Each row was made from one path, in order. Every step used is in the known rows, and no mark comes twice. Write each row's path.
In the rows, zero is written as 128.
Known rows:
sukilak-foduki-pebo-fulen: [100 108 126 137 144 177 153 175 107 135 111 146 177 144  80 117 119 122
 115  90 178 115 139 124 154 171  87 160 139 138 148  78 139 153 110  64
  61 145 135 126 139 127  38  90]
sukilak-foduki-pebo: [119 118 113 141 147 167 154 160 116 120 113 136 162 124 107 111 111 106
 121  81 174  94 146 121 155 151 110 136 138 133 109 106 142 143  53  72
  88 139 149 122 124 109  36 124]
zotel-dukis-pebo: [126 131 161 182 143 146 111  93 136 141 148 125 103 156  76  96 123 139
 106 144  78  83 133 143 131 133 129  63 112 162 114 154 108  93  94 184
 183 134 157  98 116 106 157  87]
kefe-pebo-foduki-sukilak: [152 152 109 110 133  54 124  71 135 140  96 141  86 147 119 161  91  95
  97  94 124 217 136 108  96 115 168 141 107 141 140  87 145 128 128 158
  91 142 127 184 135 133 121 165]
zetom-kefe: [132 169  98 161 145 144 124 135 145 145 124 145 140 113 152 109 182 143
 127 154 136 123 114 143 129 130 143 114 174 105 132 140 155 114 154 120
 136 163 174 133 106 143 136 137]
fulen-pebo-bisok-derez: [164 151 143 158 131  98 126  99 126  76 152  96 100 171 136 144 107  78
 135  80 116  93  74 120 114  42 160 109 148 126 117 166 114 147  87 158
 140  96 168 111 109 161 177 204]
vigebe-damen-pebo-kefe: [111 116 119 107 104 142 148 116 114 138  94 147 136 126 164 166 155 108
 116 177 129 100 131 147 151  83  78 151 117 116 170 122 152 113 185 107
 127 144 138 146 138 190 138 123]
zotel-dukis-pebo-foduki-sukilak: [165 170 152 173 144  63 109  53 143 156 118 142  81 168  44 119 101 115
  79 118  79 154 123 114 120 145 154  57 100 170 113 109 126  93 101 186
 160 139 207 133 131 109 130 117]
kabonen-damen-pebo: [119 141 129 120 115 138 168 153 127 125  85 133 120  84 207 136 138 101
 118 121 146  99 130 135 156 132  86 109  96 122 142 118 156 120 129 103
 110 127 174 114 146 144  85 137]
luzu-damen-vokupi: [129  99 127 107 142 122  86 145 139 104 159 135 152  89 169 142 111 152
  94 141 108 164 166 164 114 116 125  90 105 158 187 106 168 142 159  75
 105 139 116 131 178 115 112 146]
vokupi-damen-luzu: [125 183 116 146 101 113 159 122 148 135 103 125  98 114 127 159 123 168
 140 158 117 120 128 123 117 196 175 106  85 105 160 163 137 181 124 125
 165 145 131 161 162 182 111  82]
zetom-kefe-pebo-bisok-derez: [164 132  86 173 140  83 132 108 134 115 145  96  95 144 168 106 158  74
 149  77 139 116  90 109 134  94 146 121 210 105 113 190 132 129 175 123
 103 150 193 146  93 157 148 199]
zotel-dukis-pebo-kefe-zetom: [103 121 158 164 169 147 112 119 128 150 146 175 124 157  79 108 144 148
 102 197  75  90 123 140 135 180 121  77 124 138  96 145 107 128 163 163
 153 137 140 125 155 104 121  70]
sukilak-foduki-pebo-fulen-lobu: [ 82 150 106 113 152 172 144 205 100 124  92 143 175 138  67 116 124 139
 117  82 180 140 126 136 145 169  67 160 112 139 154  94 158 147 116  76
  63 108 124 121 129 134  22  88]
zotel-dukis-pebo-tiga-tuban: [110 114 167 173 133 133 111  97 144 161 179  92 130 156  88 105 154 159
 122 165 109 132  88 126 116 119 126 110 103 174 116 169 112  74 125 191
 196 103 135 108 126 102 188 118]
dukis-pebo: [101 112 152 152 113 153 115 110 120 104 144 106 113 139 135 114 154 133
 105 154 111 112 134 131 132 142 146 130 137 129 109 134 117 124 104 144
 160 120 146 126 123 153 125  99]
kefe-zetom: [113 129 126 112 177 122 123 137 149 114 153 175 140 107 134 118 116 179
 118 160 132 116 122 167 138 182 164 132 145 125  95 109 112 156  96  82
 134 136 118 139 137 122 121  94]
derez-bisok-pebo-foduki: [175 142  98 120 116  89 124 110 115 120 125  85 133 147 118 117  85  91
 133  89 127 107 147 101 107 114 169 145 139 112 121  39 125 134 106 150
 104 158 143 120 129 104 120 129]
tiga-pebo: [132 137 134 114 103 162 117 124 116 140 125 104 173  99 119 126 116 127
 169 133 126 123 151 127 150  43 126 118 138 124 116 160 121 110  56 160
 144 128 128 127  87 127 119  90]
bisok-pebo-dukis: [126 107 131 126 114 108 110 135 128 111 139 164  80 108 124  99 108 132
 116 106 108 109 162 114 115 153  85 108 140 103  81 110 132 104 137 114
 166 112  69 113 111  70 128 154]
dukis-pebo-tiga: [111  98 153 111  95 155  99 111 128 109 149  88 125 126 134 124 179 161
 113 180 142 147 114 115 105 175 156 169 123 126 107 151 124 146 135 153
 170  90 133 114 149 136 144 108]
sukilak-foduki: [115 133 123 153 162 149 125 147 147 124 123 147 159 121 120 111 109 115
  90 105 174 127 129 141 132  60 138 133 149 132 147 118 167 144  65  89
 110 134 129 118 127 123  83 120]
kabonen-damen: [124 166 152 120 137 141 145 158 152 119 110 182 141  75 173 142 124 124
 127 125 148 128 123 162 140 143 132 115 106 112 142 110 139 124 113  66
 142 129 156 116 150 118  81 167]
luzu-damen: [142 120 114 113 157 128 104 141 148 117 159 154 154 102 116 162 128 142
 116 146 140 140 153 161 117 107 170 111 134 124 159  91 136 135 135  94
 128 145 144 120 140 116 141 148]
lobu-fulen: [143  90 159 100 142 137 143 132 124 122 137 137 116 140 158 145 122 128
 132 142 119 123 138 157 143 117 152 101 156 148 157 101 119 108 135 105
 119 154 130 127 112 163 174  97]
derez-bisok-pebo-tiga: [167 117 120 110  94 157 108 137 132 115 149  60 151 137 145 124 124 148
 129 134 155  99 136 105 101 140 154 165 117  92 116  75 118 145 143 146
 139 119 111  79 143  95 130 121]
luzu-damen-vigebe: [158 128 118 105 152 133 121 160 174 115 151 177 158 100 143 145 135 150
  95 165 143 178 145 166 117 118 177  95 143 137 169  86 126 161 189  50
 119 144 162 130 175 122 138 112]
zetom-kefe-pebo-tiga-tuban: [105 120  81 139 121 123 125 135 137 160 146  98 141 125 198 121 212 133
 146 156 167 178  84 106 106 123 126 178 153 128 130 178 145 101 209 155
 120 129 119 161 104 141 170 173]
sukilak-foduki-pebo-tiga-tuban: [104  99 118 138 138 153 151 161 125 140 143 106 185 127 121 118 145 134
 135 100 201 144 101 104 141 134 109 182 132 143 107 127 151 123  87  76
 110 111 138 133 134 101  73 151]
pebo-bisok-derez: [180 139 140 179 151  87 133 100 151 105 173  92  94 149 109 124  86  94
 137  74 119 109  79 144 129  49 166 120 186 114 116 146 126 133  96  92
 154 124 182 116 126 136 153 197]
tuban-tiga-pebo: [129 123 137 121 104 162 112 127 141 165 101 130 162  63  85 118 102 161
 176 126 140 150 139 130 155  27 117 127 127 147  93 186 123 123  34 168
 135 139  75 111 101 121 155 114]
bisok-derez: [150 152 135 151 144 131 138 108 157 122 165 109  88 140  79 145  93 118
 138 122 100  95 120 162 146  85 151  96 167 126 120 157 167  98  95 119
 142 117 165 115 120 154 135 156]
derez-bisok-pebo: [161 129 116 147 118 155 127 140 122 112 141  77 143 150 146 111  97 125
 125 116 129  70 156 122 122 109 150 135 131  95 116  59 111 125 109 139
 128 154 124  90 117 105 110 111]
bisok-pebo-kefe-zetom: [ 91  88 151 115 145 162 110 168 105 124 117 182 141 105 110 136 130 144
 109 168  92 106 132 140 137 202 107 155 158  67  74  82 129 164 164 112
 136 140  73 157 163 103  86 113]
lobu-fulen-pebo-tiga-tuban: [125  81 162  81 117 129 130 134 108 119 151  93 142 169 186 165 173 126
 142 156 141 157  79 115 119 100 144 130 120 171 151 134 111 104 159 170
 127  93 114 136 102 176 226 128]
kefe-pebo-dukis-zotel: [115 102 103  72 142  82 129 110 144 140 145 143  46 129 184 116 118 125
 119 122 147 148 174 117  99 135 134 136  98 139 151 201 118 115 169 121
 123  73  39 116 107  83 188 156]
zetom-kefe-pebo: [116 137  79 145 131 133 124 129 130 137 115 129 120 116 182 117 178 111
 132 134 136 130 128 119 121 140 134 134 166 117 130 160 140 118 176 146
 103 161 131 153  95 147 145 145]
tiga-pebo-kefe-zetom: [105 128 133  97 135 165 120 156 109 147 120 155 192 101 121 140 140 144
 162 190 122 131 139 127 158  96 117 132 159  97  96 154 122 144 130 137
 115 133 107 158 125 130  89  64]
zotel-dukis: [146 156 146 171 166 146 118 106 156 162 148 156 120 139  75 114  88 149
 116 140  81  97 128 169 119  87 130  69 107 159 146 134 127  95  82 167
 172 147 124  98 121  81 174 120]
zetom-kefe-pebo-dukis: [121 147  61 134 128  95 130 129 143 135 132 160  86 124 200  95 179 115
 133 125 146 138 146  97 110 136 103 109 167 119 117 182 143 101 220 132
  98 138 102 141  82 116 151 162]
vigebe-damen-kabonen: [113 118 127 108 138  76 140 106 168 120 109 185 165 112 153 118 139 118
 135 139 133 132 148 193 176  76 103 119 129 163 159 148 137 117 135  67
 130 141 148 142 126 203 134 132]
vokupi-damen-pebo-foduki-sukilak: [157 186 103 130 105  22 150  60 133 130  83 120  93 118 129 176  97 101
  99 102  92 152 136  85 142 182 147 110  76 123 145 103 152 151 130 161
 114 163 182 176 180 200 105  83]

Which path is each row?
[ 99 115 122 110 155 176 154 166  98 136 121 186 152 130 115 146 145 154
 144 174 114 108 139 137 151 252 118 148 135  97  82  94 110 157 157  83
 106 149 115 158 167 104  62 105]
foduki-pebo-kefe-zetom
[127  89 136  83 130  93 101 132 131 126 138 152  59 100 132  97 111 143
 110 110 123 102 171 118 119 183 110 124 117 104 107 153 123 115 144  94
 174  73  63 102 112  60 152 156]
bisok-pebo-dukis-zotel
[169 124 162 213 146  92 120  71 141 117 179  88  77 175  62  87  97  95
 126  93  79  71  89 128 138  92 140  57 151 151  96 183 104 103  93 158
 186 120 207  92 116 120 164 146]
zotel-dukis-pebo-bisok-derez
[113 141 139 116 108 189 121 144 106 155 105 126 180 113 121 154 142 113
 161 181 114 143 146 122 140  29 114 134 143  97 134 155 137 115 134 169
 125 137 113 143 117 129 104  93]
tiga-pebo-kefe
[147 110 118 140 106 142 122 143 130 134 170  48 169 152 156 114 128 141
 142 132 158 120 110 103 109 101 147 178 119 106 121  79 117 105 144 144
 149 117  99 101 128 101 147 141]
derez-bisok-pebo-tiga-tuban
[107 158 132 150 133  58 154 108 170 117 107 162 150 108 151 136 124 119
 142 137  83 132 160 154 166 151 136  96 108 132 151 168 135 161 138 127
 115 154 136 147 175 205 102  79]
vokupi-damen-kabonen
[124 153 119 142  95 105 153 100 130 113 111 109 113 105 162 159 112 116
 127 129  89  79 145 116 151 168 121 118  89 117 144 149 132 152 115 160
 131 157 136 145 165 196 124  66]
vokupi-damen-pebo
[122 129 101  96 126  67 126  87 123 127 111 129  99 124 132 144 101  79
 130 104 117 180 136 114  93 110 149 165 128 155 144 114 140 144 116 170
  82 142  99 182 124 124 154 156]
kefe-pebo-foduki
[116 109 129 121 116 157 155 145 117 150 158  96 154 132 123 141 159 162
 171 142 151 149  99 116 129 191 117 183 105 137  98 124 118  94 121 117
 153 109 121 140 136  93 135 164]
foduki-pebo-tiga-tuban
[128  85 157  98  93 152  88 138 121 119 126 109 133  86 112 135 135 160
 125 136 120 131 121 125 108 187 119 177 129  95  87 107 133 146 125 142
 174  98  82 115 147  89 139 149]
bisok-pebo-tiga
[ 96  87 167 132 112 169 107 156 102 129 121 138 138 125  73 125 113 146
 105 131 101 122 132 147 129 179  86 165 140 105 138  55 130 139 151 121
 133 135  86 133 137 124 119 105]
bisok-pebo-fulen
[172  84 164 109 126 106 128 114  97  78 128 114 116 175 197 143 129  85
 128 101 128 121  94 121 121  89 161 108 145 148 156 113  76 145 132 138
 118 128 152 125 101 174 201 139]
lobu-fulen-pebo-bisok
[135 113 126  76 116 105 111 116 157 176 120 152 110  61 106  95 111 168
 174 122 161 158 165 111 143  62 118 113 104 151 102 244 113 111  81 134
 146  82  55  83  95  80 187 135]
tuban-tiga-pebo-dukis-zotel
[ 91 176 131  83 112 165 111 173 101 141  98 103 188 112  77 134 130 159
 164 139 133 171 131 140 139  62  75 137 114 125 165 147 132 118 123 161
 108  90  92 125  88 158 108  52]
tiga-pebo-fulen-lobu
[122 162 114 116 126 157 118 184 106 116 124  76 159 161 101 119 111 150
 123 119 138 113 137 137 112 131 104 156 105  99 167  46 123 128 173 139
  99 117  86  90 124 132  98  85]
derez-bisok-pebo-fulen-lobu
[107 113 138 125 124 184 157 159  96 141 121 138 146 151  82 139 132 149
 144 131 126 116 133 144 146 227  96 161 123 138 144  70 103 126 141  97
 103 150 115 136 140 121  98 100]
foduki-pebo-fulen
[131 133 100 118 123 126 164 133 119 126 144 166  89 137 138 111 124 143
 158 111 133 106 169 109 128 203  99 107 116 135  87 122 113  94 128  88
 131 117 110 116 114  65 107 146]
foduki-pebo-dukis
[ 87 162 119 100 134 178 147 189  92 129 102 131 144 137  71 140 139 174
 148 126 124 139 125 152 133 222  75 158  89 136 150  88 125 127 144 112
 100 104 111 132 129 131  75  97]
foduki-pebo-fulen-lobu
[143 156 139 136 123  69 111  61 127 124 112 121  92 157  92 135 131 115
  77 119 117 189 125 102 121 159 182 124 124 137 108  83 137 126 114 148
 139 128 199 166 139 154 100 123]
dukis-pebo-foduki-sukilak
[124 125  84 104 112 133 110 128 137 139 121 116 128 105 182 130 204 134
 140 158 160 162 111 102 100 163 136 163 153 115 128 175 146 144 209 156
 110 130 124 142 117 134 160 156]
zetom-kefe-pebo-tiga
[ 87 166 151 152 148 150 108 139 124 149 126 125 121 167  39 104 135 170
 103 147  87 126 113 154 118 149  81  82  90 169 162 148 119 102 154 188
 152  94 133  94 120 135 142  63]
zotel-dukis-pebo-fulen-lobu
[117 101 167  84 127 170 137 141  90 115 109 148 124 176 175 188 158  94
 122 178 100 122 119 129 123 102 135 102 134 135 170 113 121 131 197 171
  90 134 109 137 126 181 173 106]
lobu-fulen-pebo-kefe
[ 95 134 146 121 108 144 115 125 126 125 151  97 156 152 159 161 168 139
 132 163 143 163  67 115  88  78 142 166  92 147 141 153 131 116 122 192
 155  72  94 130 121 142 209 171]
fulen-pebo-tiga-tuban
[160 108 120 155 135  85 136  94 137  96 160  81  82 157 144 129  87  66
 141  64 120 124  97 128 121  56 154 139 168 125 117 165 112 137 119 128
 117 116 132 140 118 140 158 201]
kefe-pebo-bisok-derez
[159 116 131 156 127 130 150 128 109 106 132 117 126 139 138 113 114 118
 153  82 135 106 110 121 134 168 140 155 139 114 101  96  76 144  84  84
 141 151 161 133 131  87 106 172]
foduki-pebo-bisok
[141  98 161  83 120 146 137 126  99 101 125 131 120 165 179 159 137 105
 127 136 115 108 128 131 135 116 142  92 129 158 152 117 109 125 127 166
 104 125 126 124  93 182 191 101]
lobu-fulen-pebo
[121 155  95 124  95  62 162  97 143 115 127 136  80 112 186 136 115 117
 126 118  98  94 162  90 134 172  96  94  91 122 130 166 138 131 157 140
 124 132 110 131 151 164 136  79]
vokupi-damen-pebo-dukis
[126 172 131 123 122 147 172 174 144 150  80 153 111  97 168 137 148 147
 134 149 176 135 116 145 123 158 145 102  92 115 164 134 160 151 135  68
 151 120 176 130 147 134  69 150]
kabonen-damen-luzu
[117 114 150 100 116 114 102 113 145  94 132 145 154  85 185 126 106 155
 103 130 114 143 142 185 141 114  88 125  90 167 178 125 159 113 122  41
 135 138 112 142 148 160 121 137]
vigebe-damen-vokupi
[159 113 145 146 105 126 108 122 143 141 106 116 163  75 101 103 101 140
 181  89 150 161 107 118 144   4 129 143 146 135  93 180  90 151  37 146
 141 142 103 109 107 108 167 152]
tuban-tiga-pebo-bisok
[136 111 128  92 105 170 140 139 115 130 131 114 135 112 116 145 145 166
 164 150 141 130 129 119 122 230 130 171 107 123  97 118 116 141 117 112
 142 111 133 118 151  89 116 139]
foduki-pebo-tiga
[ 94 156 148 134 128 183 122 138 105 122 104 157 137 164 146 181 155 110
 109 192 103 127 114 132  94  76 125 135 106 111 157 131 144 146 162 197
 121 113  98 135 144 145 151 147]
fulen-pebo-kefe
[126 109  99  92 161 116 151 155 134 134 128 151 105 121 133  88 114 122
 118  73 199 102 171 102 144 184 112 124 117 139 115 162 140 132 104  37
 104  87 129  97 119  68  69 139]
sukilak-foduki-pebo-dukis-zotel
[165 139 143 127 122  64  98  91 118 132  93 148  98 119  74 144  83 115
  81  88  98 174 134 114 118 163 145 130 125 101  96  36 153 127  98 140
 142 140 150 166 140 107  91 159]
bisok-pebo-foduki-sukilak
[143  98 123 153 130 104 125 108 124 105 134 103 107 139 180 123 103  89
 127  87 137 147 109 127  96  70 150 169 141 122 138 134  86 150 121 132
 123 140 100 148 124 114 166 182]
kefe-pebo-bisok
[105 120 174 180 142 158 114 111 127 151 148 130 121 173  45 105 130 148
  98 155  85 103 124 147 127 156 105  87 114 170 156 124 104 103 148 178
 151 136 138 104 132 126 156  64]
zotel-dukis-pebo-fulen
[164 114 115 171 155 115 159 138 125  99 142 105 132 149  94  98  89  69
 135  23 171  83 106 108 167 102 128 130 179 122  86 133 136 152  55  41
  93 131 205 118 125 121  46 178]
sukilak-foduki-pebo-bisok-derez
[110 129 144 122 106 184 118 144 131 184  87 148 168  73  79 143 128 148
 174 168 122 163 137 126 143  16 106 140 128 123 108 179 137 129 102 178
 122 141  64 119 132 115 135 121]
tuban-tiga-pebo-kefe
[131 152  61 121 130  69 122 104 127 142 101 135 113 115 156 120 168  83
 140 112 135 166 123 100 107 145 146 145 173 134 134 142 159 133 180 157
  73 165 157 184 103 144 148 164]
zetom-kefe-pebo-foduki
[162 136 100 136 115 113 130 138 131 111 156 108 109 158 159  92 100 125
 129 101 141  78 174  97 108 116 124 107 132 100 104  81 113 104 153 127
 129 132  90  79 113  78 123 134]
derez-bisok-pebo-dukis
